In the rows, 128 means zero.
Known rows, with every step that occurs
zomed puza fabos nizav tuzadin bagi: [ 58 118 114  84 112 101 136 140  85 151 135 129 120 118 101  77  72]
tuzadin bagi fabos puza zepu: [ 96 136 177 111 121 143  76 109 141 143 102 123 130 142 199 105 173]
bagi fabos nizav: [127 183  57 122 133 180 115 136 124 115 115 138 169 130 169 137 125]
bagi fabos puza zepu zomed: [162 167 110 150 118 182 125 120 143 133 123 145 122 156 177 193 158]
nizav tuzadin bagi fabos puza: [142  54 195 126 166 141  92 103 156 125 123 106  65 126 152 148 161]
fabos nizav: [ 80 167  32  95 130 105 117 154 120 111 120 136 144 126 103  72 104]
bagi fabos: [186 165 121 158 161 180 114 128 154 103 131 120 135 119 175 176 124]
zepu zomed puza: [212 106  81 135 156 148 160 127 114  97 150 153  96 125  74  73  80]
tuzadin fabos: [117 160 148 134 107  78 152 151 118 120 129 125 156  70 118 146  85]
fabos puza zepu zomed: [126 146  97 130 113 103 128 136 143 134 127 146  90 151 111 137 147]
tuzadin fabos puza zepu zomed: [ 95 161 134 125  64  79 165 144 107 150 119 149 146 102 121 164 119]
tuzadin bagi fabos puza: [117 110 163 101 124 155  75 110 137 126 100 124 108 111 184  88 149]
fabos nizav tuzadin bagi: [ 76  95  99  89 150 102 104 128 125 127 114 123 117 137 107  68 143]
zomed puza zepu fabos nizav tuzadin bagi: [ 91  98 123 122 151 136 138 125 104 138 146 138 143 141 107  65 115]
bagi fabos puza: [144 146 106 129 136 172 105 133 146 111 123 130 100 103 171 176 111]
nizav tuzadin: [173  84 155 156 201  98 122 132 173  99 152  98  58 124  95 169 124]
zepu zomed puza fabos nizav: [165 143  45 113  92 144 178 134  85 129 136 164 133 133  84  77  88]
zomed puza fabos bagi: [103 137 148 108  95 113 127 138 102 138 139 115 133 115  97 118  52]

Rows
[200 116 110 128  88 153 165 115 101 127 135 145 127 141  85 106  94]	zepu zomed puza fabos bagi
[136 133 114 150 158 137 146 142 121 119 160 136 140 127 105  97  84]	zomed puza zepu fabos
[162  96  95 107 102 143 168 114  86 139 131 155 114 143  89  70 117]	zepu zomed puza fabos nizav tuzadin bagi
[138 140  84 134 155 180 123 126 132 120 125 129 137 136 159 171 141]	bagi fabos nizav tuzadin
[102 140 124  95 125 163  84 112 119 128  95 130 164 133 184  59 158]	tuzadin bagi fabos nizav
[140 124 162 117 109 165  97  97 134 141 100 139 131 155 189 103 190]	tuzadin bagi fabos puza zepu zomed
[123 129 118 144 130 144 135 117 135 141 126 130 174 166 137 103 201]	puza zepu fabos nizav tuzadin bagi
[136 146  89 161 136 145 152 130 142 134 138 132 169 162 124 140 181]	puza zepu fabos nizav tuzadin
[ 78 146 112 103  81  95 135 134 113 157 114 117 139 141 127 120 151]	puza fabos nizav tuzadin bagi
[144  95 182 153 154  80 154 138 139 119 145 107 101  89 101 194 111]	nizav tuzadin fabos
[107 135 183 120  70  93 131 129 112 131 111 113 183  89 114 151  97]	tuzadin fabos bagi
[ 71 159 118 123 125  76 103 152 154 135 130 126  90 135 123 144 125]	fabos puza zepu
[ 56 178  79  97  79  81 155 159  86 133 112 142 191  77 112 113  84]	tuzadin fabos nizav
[167  70 196 144 154 153 112  92 154 141 122 123  84 166 159 159 202]	nizav tuzadin bagi fabos puza zepu zomed
[ 88 159 134 135 172  89 123 153 127 128 159 126 123 139 108 109  70]	zomed puza zepu
[167 144 147 170 115 157 129 113 153 129 130 116 189 166 136 144 179]	puza zepu fabos bagi
[135  75 210 143 124  92 136 120 134 128 132  97 119 106  97 200 121]	nizav tuzadin fabos bagi
[172 164 120 181 142 145 144 130 159 119 144 125 163 149 138 139 170]	puza zepu fabos
[169  69 205 144 184 146  97 102 161 118 128 100  86 135 159 147 171]	nizav tuzadin bagi fabos
[107  81 169 132 132  72 146 141 134 127 138 115  73  77  95 196  99]	nizav tuzadin fabos puza
